Each row was made from one path, in order. Every step used is in the known rows, and no mark comes twice. Write each row's path.
Known rows
sama -> zedo -> kaziv: [-13   7  -6   0   1  -1  -2  -2   8   3  19 -11 -15  -1  -5 -14  -2   2
 -18 -18  11  -1  10  12   9  -1  -4  -2   0  10  -5  11  10  14   0 -17]
kigi -> sama -> zedo -> kaziv -> penomat: [-13  -2 -11  -2   1  16   8  -2  -4   3  -1 -17   4  12 -13 -17  -6 -14
 -20 -18   7 -22   1  38   2 -14  -7 -16   1   3  -1   2  -9  -9  24  -2]
naza -> katuma -> penomat -> rizu -> rurup -> zedo: [ -2 -14  22 -13  24   2   5 -17  34   0  -3  16 -17  23  -3   7  24  22
  21  17  18  -7  -4  -4  11   8  25   2 -15   7   8  17  20 -21 -16 -17]
naza -> katuma: [  3   8   0  -9   2   6  -2 -20  12   7  15   1  -4  -7   6   7  16   5
   6   6  -7   1 -12   0  -7  -5   7   2  -2  10   1  -3  14  -7  -7  -9]
sama -> zedo -> rurup: [ -6  24   5  -3  -1   3 -17 -13  -5  -7  21  10 -14  -7  -2   1   1  -3
 -10  11   3  -1  -2  -1  13  -8   3  -4  -1   9   7   9 -13  25  -7  -4]
kaziv -> naza -> katuma -> penomat -> rizu: [-14 -20  -7 -11  14   2  -4 -23  29   3   1  18 -10  26   2  21  26  -1
  13   6   0 -12 -10 -15   3  -1  21  25   6   5   9  -9  19 -12   2  -1]
rurup -> rizu -> penomat -> kaziv -> naza: [ 11  -9 -26  15  11   2   2  16   2   7 -20  -8  23   7   0 -10   1 -20
 -10  -3  -6  -6  -8 -23  -8  15 -13  12   8  -1   4 -10   8 -10   9   8]
dide -> zedo: [  9  11  -4 -10 -19  -7   4 -13 -11   4   9  -9  10 -15   5   2  10  -3
 -11  -2  -1   2   8  17  15  -7  -2  -1  12   0  -4 -15  -1  10  -9   3]
sama -> zedo -> kaziv -> penomat -> rizu -> rurup: [  1 -11   6   8   6  -1   4  -5  21  -5  -4  -5 -16  24 -26 -10 -20   5
 -10  -7  10 -15  15  32  -7   9   8 -10  -9   8  10  15 -19  -9  14 -29]
zedo -> rurup -> rizu -> penomat: [ 17  21   3  10   6 -15  -6  10 -26  -7   2  12  -6 -12   0  21 -15  -3
 -11  25  -8   7  -6  -5 -11   9 -19   9  -3  -9   4   6 -17  14  -1  17]
kaziv -> zedo -> dide: [  9  14   6  -9 -20  12  -6  -6   5  -1  -8 -12   3  -3   1   8  -6  12
   0  -2   0  12  12 -13 -13  -4   3 -25   7  -3 -12   9  -8  10 -10  15]
rurup -> zedo -> kaziv -> penomat: [  4 -10   9   1  -6   9  13  22  -2  14  -8 -19  -1   1   5  -8 -13  -7
   4 -17  18   3   3  18 -16 -18   7  -7   3  -3  10  -2  -6  -7  -9   1]
dide -> zedo -> kaziv -> penomat -> rizu -> rurup: [  6 -11  12   6 -11 -11  15   3   2  -3 -18  -2  -2   3 -14  -3 -22   5
  -4 -11   3  -8  24  44  -6   8   3  -3  -4  -8   8 -10 -25 -21   8 -16]
rurup -> zedo -> kaziv -> penomat -> rizu: [  0 -21   7   6   7  -3   6  19  22   6  -7 -12 -10  19  -7  -4 -13   2
   1 -14  18   4   2  26 -15  -7   7   3   6   3  12   4  -9  -5  -4 -11]
naza -> katuma -> penomat -> rizu -> rurup: [  1 -12  17 -10  15  -6  -2 -30  32  -8  -1  27 -19  17  -7  17  19  21
  23  24  -2 -10   1   6   6  11  15   5 -14   2   2  10  12 -20   5 -16]
rizu -> penomat -> katuma -> naza: [  7  -2 -11   3  16  -3  -2 -10 -24 -21  16   4  13  -2  10   9  11  -2
  29  -4 -20   2 -30  -8   6  -4  -5  21  -6 -11 -12  18  10   0  23  10]
katuma -> penomat: [  4  -2   2 -10  -6  -5  -3 -16   6  -2  10   5  -5   4   6  14  18   3
  12  15   1   0   1   9  17 -12   2   1   9 -12  -6  -2   7  13   5  11]
kaziv -> zedo -> rurup -> rizu: [  8   5  13   4 -17   3 -13  13 -11   0   1   1  -4 -16  -2  10 -16  -9
  -8  20   3  14  -8 -19 -11   4  -6 -10   8  -4   7  -2 -22  26 -23  23]
rizu -> rurup -> zedo: [ 20   2  20  -5   6  16   7  -4  13   9   5 -20  -5   2  -2  -6  -1   7
   4   5  18   3  -2   8  -1   3  13 -21 -15   6   5  11  -3  -3 -20 -15]
penomat -> rizu: [  8  -4  -2   1  10  -9 -13 -19  33  -3  14  -3 -12  14 -10  11   2  10
  -3  10  -1   7  -9  25  -2   3  -1   5   8   9  -1   2  -4  13   5 -17]
kigi -> sama -> zedo -> kaziv: [-21   4  -9  -2  12  10   4  -9  11   0  15 -15  -7   6 -12 -17   2  -1
 -28 -22  11 -13   1  29  15   0 -12  -9  -5   9 -11   9   6  -2  15 -14]
dide -> zedo -> rurup -> rizu: [  0  14  14   3 -20 -22  -3  11 -26 -10   4  14   1 -28   0   6  -9  -2
 -13  18  -3  12   6   5   9   6 -13   2   4  -5   0 -15 -18  21 -17  13]
zedo -> kaziv -> penomat: [  6  -7   1   4 -13   1   6   9  -1   6  -3 -11  -3   0   1   0 -18  -7
   3 -12  -1   1   7  27 -21 -15  -1  -5   4  -7   6 -10 -12  -7  11   1]
rurup -> zedo -> kaziv: [ -6  -4  11   0   5   4   8  17  13  13  10 -20 -12  -3   9 -10  -6   5
  -3 -19  21  13   3   9  -3  -3   1  -2  -3   4   0   5  11   0 -17 -12]
zedo -> kaziv -> naza -> katuma: [-18  -7  -4   0   5  13   9   1  12  16   1  -3 -12  -3  12   0  -1  -6
   0 -26  -1  -1  -3 -13 -21   0  12  12  -8   9   7 -16  18 -24  -6  -7]
dide -> zedo -> kaziv: [ -9   4   0  -3 -16 -11  11   6  -9   5   5 -10   0 -20   7  -5  -4   3
 -13 -22   4   5  22  22   9   0  -7   6   6  -5  -8 -14   4   1  -4  -5]
dide -> zedo -> sama: [  0   7 -17  -5 -21 -11   3   8 -26  11  -3  -8   6 -12  10   1  -3  -5
 -13   1  -7   7  24  14  12  -6  -8  -5   8   5 -20 -21  -5  12   5  -4]
rurup -> zedo -> kaziv -> naza: [ -8 -12   2   1   5  18  12  20  10  22   2 -26  -9   5  11 -10  -8 -12
  -8 -33  22   6  -1 -10 -11  -4  13   3  -4   6   9  -6  10  -6 -18  -3]
kaziv -> zedo -> rurup: [  7  13  10  -4 -17  13 -15  -2  -8   6   4  -1  -6 -13   6  14  -9  -5
  -1  10   1   8  -6 -11  -5  -9   8 -10  10  -3  13  -3 -22  18 -16  17]
zedo -> rurup -> rizu: [  6  10  18   9  -6 -15 -12   8  -7 -13   7  13 -11 -16  -4  11 -16   0
  -2  27  -5  17  -8   2  -7   5 -13  -5  -3  -1   1  -3 -19  21 -11  10]
kaziv -> penomat -> katuma -> naza: [  5 -18   4   2  -7   5  -3  -6 -20 -22   2   5  18   2   4   2   4  -8
  43   0 -19   3 -32   4  -2 -22   7   1  -1  -9  -3   2 -10  -1  24  12]
dide -> zedo -> kaziv -> penomat -> katuma: [ -8 -15  -3  -2 -22  -7  17   5 -32  -7  -3  -4  15 -11   3 -12 -11  -3
   7 -25 -15  -6  16  13   1  -9   2   6  -2 -15  -5 -16  -5  -6  10   2]

Write each row's path
[ 18  -5 -20  11  -2   3  -2  15  -1  11 -17 -14  25  -1  -4 -12   2 -12
 -11   4   2  -3  -5 -25  -3  16 -16   1  19  -5  -1   5   8   2   0  11] | rurup -> rizu -> penomat -> kaziv -> zedo
[ 12   7 -11  10  -7  -1  -3  21   1  -5 -33  -4  25  -2  -7  -9  -9   9
  -6   2  -4   6  13 -32 -11  16 -19 -13  11  -9 -13  13   5  -4   3  18] | rurup -> rizu -> penomat -> kaziv -> zedo -> dide
[-26 -16  -1  -6   2   7  10  -1   7  12  -4  10 -13   4  16   9  15  -5
  11 -19   4  -8   6 -19  -1  -5  15  18  -5  -6   4 -15  28 -22   0   7] | zedo -> kaziv -> naza -> katuma -> penomat
[  5  15  16  -9  -1   5   2   4  12  -3  -2  -7  -2   1   2   0  -1  22
   5  -1  11  16   9  -5  -7  -7   4 -21  -6   4 -10  15   3   3 -17   2] | rurup -> zedo -> dide
[ 14   0 -17  14  10 -12  -2  10   4   0 -10  -2  20  -3  -6  -9   1  -3
  -6   9  -6  -1  -4  -5   0  14 -22   7   7  -4  -4   2  10  -2  12  -1] | rurup -> rizu -> penomat -> kaziv
[ 26 -15  18   1   9  11   4  -4  22   3 -11 -12  -4  27 -15   0  -7   5
  10  11  14  -6  -5  24 -12  -2  18 -14  -7   6  17   9 -23 -12  -7 -15] | kaziv -> penomat -> rizu -> rurup -> zedo
[ -1  24  11  -5 -20 -10  -3  -5 -24  -3   7  11   2 -28   9  10  -2  -2
  -6   7  -5   7   9  11  11  -7   0   1   5  -5   5 -18 -19  14 -11   9] | dide -> zedo -> rurup
[  8  -1 -18  -3 -20  12  -7  10 -11  21  -6 -21  -2   1   7   5 -11  -8
  -8   4   0   9   9  -8  -7  -6   0 -17  11   8 -13  -4 -10  19  -2   4] | kaziv -> zedo -> sama
[  0 -16   1   9   1 -13  -1   4  20  -1  -4  -4 -11  13 -12   6 -18   2
   2  -7   1   2   5  38 -19  -6  -2   4   9  -2   6  -5 -16  -4  17 -12] | zedo -> kaziv -> penomat -> rizu
[  9  25  -8   7   9 -12  -7   4 -27  -7  11  10  -7  -6  -9   7  -6  -9
 -26  18   0  -4  -1 -12   6  10 -16   8  -2   1   4  22 -10  24  -4   9] | sama -> zedo -> rurup -> rizu -> penomat
[-12 -10 -11   0   5  18  -3  -9  24  13 -12   3  14   2  10 -14  20  -9
  13 -12  -9  -7 -13 -25  -7  -2  16   6   2  16  12 -24  22 -28   2  -9] | penomat -> kaziv -> naza -> katuma
[  1  17  -4  14  -5 -24  -1  20 -28  -7 -17  21  23 -27   3  -8  -4  -6
 -11  10  -9   1  10  -8  14  14 -20  13   9 -12   4 -13  -7  -2   2  12] | dide -> zedo -> rurup -> rizu -> penomat -> kaziv
[-15  14   5   0   8   1  -8  -1  -7 -14  10   8  -6  -3 -18  -7  -5  -7
 -25  20   2  -7 -14  11  15   6 -17 -13  -5  10  -5   9 -18  18   0   5] | kigi -> sama -> zedo -> rurup -> rizu
[ -5   0   3 -15   0  -2  -2 -20   8   2   8  16  -5   2  10  14  30   8
  20  14  -2  -7  -5  -6  12 -12  10   8   2  -2  -1  -3  25  -6  -1   6] | naza -> katuma -> penomat
[-13 -25   9  10  -6  -2   4  11 -17 -22   1   5   5  -3   7  -5 -10  -4
  41 -19 -14   7 -20  12  -6 -18   3   7  -7 -14  -6   1  -4 -11  27   7] | zedo -> kaziv -> penomat -> katuma -> naza
[-10 -11   1 -11  13 -13  -8 -28  31  -6   8  24 -13  16  -2  19  28  16
  17  19  -1  -6  -5   4  10   1   8  17   5   4   2   2  21  -4   4  -8] | naza -> katuma -> penomat -> rizu
[  8  17 -10   6  -1  11 -13   7 -11   8 -17   6  15 -12   7   3  -3 -10
   1   2  -4  -2  -1 -24  -3  -1   1   1  13  -9  16  -1 -10  -4   3  16] | rizu -> penomat -> kaziv -> zedo -> rurup
[-13  -4  -9   0 -16   2  14  10 -10  14   0 -15   5 -11  11  -5  -7 -15
 -17 -35   6   0  17   4   4   0   3  12   9  -2   1 -27   1  -6  -9   1] | dide -> zedo -> kaziv -> naza
[ -1  24 -11   4  20   0  -3   1 -26 -10   7   8   1   2 -15   1  -5  -9
 -35  17  -3 -17 -12   4  11  10 -25  -1  -5   3  -2  19 -12  12  10  11] | kigi -> sama -> zedo -> rurup -> rizu -> penomat
[ -2  23  -1  -9  -5   0  -8 -14   9 -11   7  -1  -4   5  -9  -5   5  16
  -9   0   2   3  17  -2   7  -4  -1 -18  -3   9 -15  20   1  18   0  -5] | sama -> zedo -> dide
[-16 -10  -3  -7   2  -3  -4 -15  23  -1 -10  25   8  -2   9  -8  36   8
  30   9  -3  -9  -3 -14  17  -7   8   6   6   1   0 -11  33 -19  11  -2] | naza -> katuma -> penomat -> kaziv
[ 15   2 -16  -3  12   0   3 -18 -21  -4  20  -3   5   2   3   9   3   3
   3  -2 -21  -4 -11  -8  -2   2  -2  13  -8  -8  -7  14   8   5  14   1] | rizu -> penomat -> katuma
[ -2 -12 -12   5  -2  16  -6  -4  23  10 -11  -9  15   5   4 -13   6 -15
   5 -11  -4  -1  -7 -11  -1  -2   9   0   9   9   7 -23   4  -8   8  -5] | penomat -> kaziv -> naza
[ 11   3  -2   3  -2   0  -4   9 -42  -9   4   7   5  -8  -1  11 -17  -6
  -3  12 -16   2 -11 -41  -8  14  -6   8  -5 -17   1  16 -12  20  -8  23] | kaziv -> zedo -> rurup -> rizu -> penomat -> katuma
[  4   0  -8  -3  -2   4   1  20  -6  19  -1 -17  -6   4   9  -5  -5  -1
  -3   3   9  13   6   1   0  -9   1 -13  -3  16 -10   0   1  13 -10  -8] | rurup -> zedo -> sama
[  8   7   4   9  11 -15  -3   6 -36 -20  10  21  -1 -10  -2  12 -16   3
   4  18 -25   6 -11 -22  -6  14 -14  15 -17 -13  -3  14 -10  14   4  11] | zedo -> rurup -> rizu -> penomat -> katuma
[ -7 -11  -1   0  -3  -7  -9  -8  21  -2  -8  13  10   1   4  -7  24   4
  24  10   0  -2   4   2  22  -9   0  -2  13  -7  -4 -10  18   0  14   2] | katuma -> penomat -> kaziv
[-19  -1   5 -10 -14   8  -6  -4  24  -5 -34  24  15  -1   8  -7  27  20
  30   2  -2  -2  16 -42   6  -6  13 -15   6  -6  -7   2  27 -21   1  14] | naza -> katuma -> penomat -> kaziv -> zedo -> dide
[  0  -8 -25  10  15   5   5   9   3  13 -18   4  21   1   4  -8  10 -16
  -2  -5 -11 -12 -13 -38 -13  16  -3  19   0   6   9 -11  25 -31   6   2] | rurup -> rizu -> penomat -> kaziv -> naza -> katuma
[ -6 -11   6  -1   5   0  -8 -12  -7 -25  20   6   5  -4   7   2  11   2
  36  -3 -15  13 -33  -2  10  -9   2   8  -5  -3 -14   8   6   7  16   2] | penomat -> katuma -> naza
[-17  -5 -16   2   0  13   2   1   8  13  10 -18 -11   7  -2 -13  -3 -16
 -21 -32  11  -9   7  -7   3   0   7   7  -1  11   3  -1   7   5  -2 -11] | sama -> zedo -> kaziv -> naza
[ 15  -8  20  -2  19   5   0  -9  35   4   4 -10 -15  19 -12  -1  -2  16
   1  11  18   4  -4  17   0  12  13 -10 -13  13   6  18  -5  -4 -18 -27] | penomat -> rizu -> rurup -> zedo
[ 15  16  31  -7   1  11   7   3  13  -8  -9  -8  -6   5  -3  -4  -9  27
  10   4  11  13  16   0 -10   4  11 -34 -25   1  -9  20  -5 -11 -18  -9] | rizu -> rurup -> zedo -> dide
[ 14  26  -2   4  -8 -23   4  14 -47  -7   0  12  10 -25   4  14 -10  -6
 -21  14  -8   2   9  -1   5  10 -20  14   5 -14   1  -6 -16  13  -8  20] | dide -> zedo -> rurup -> rizu -> penomat
[-35  -4 -18  -8  20  28  12  -9  11  13   3  -9  -5  10  -3 -16  10 -12
 -26 -33   6 -24 -10  -4   1   0   7   3 -12  21   0  -3  22 -27   6 -11] | kigi -> sama -> zedo -> kaziv -> naza -> katuma
[  4  12  -2   4  -3 -23   7   9 -57 -20   9  18  11 -23   1   7  -8   0
  -6   9 -23  -1   5 -19  10  14 -14  23 -10 -17  -4   1  -9  14  -3  17] | dide -> zedo -> rurup -> rizu -> penomat -> katuma
[  8 -10   8   3  16  -1   0  11  21   8  -9  -9 -20  23  -9  -2 -15  14
  -1  13  11  11  12  15  -4  12   7 -15 -17  18  -8  10  -8  -1  -5 -31] | penomat -> rizu -> rurup -> zedo -> sama
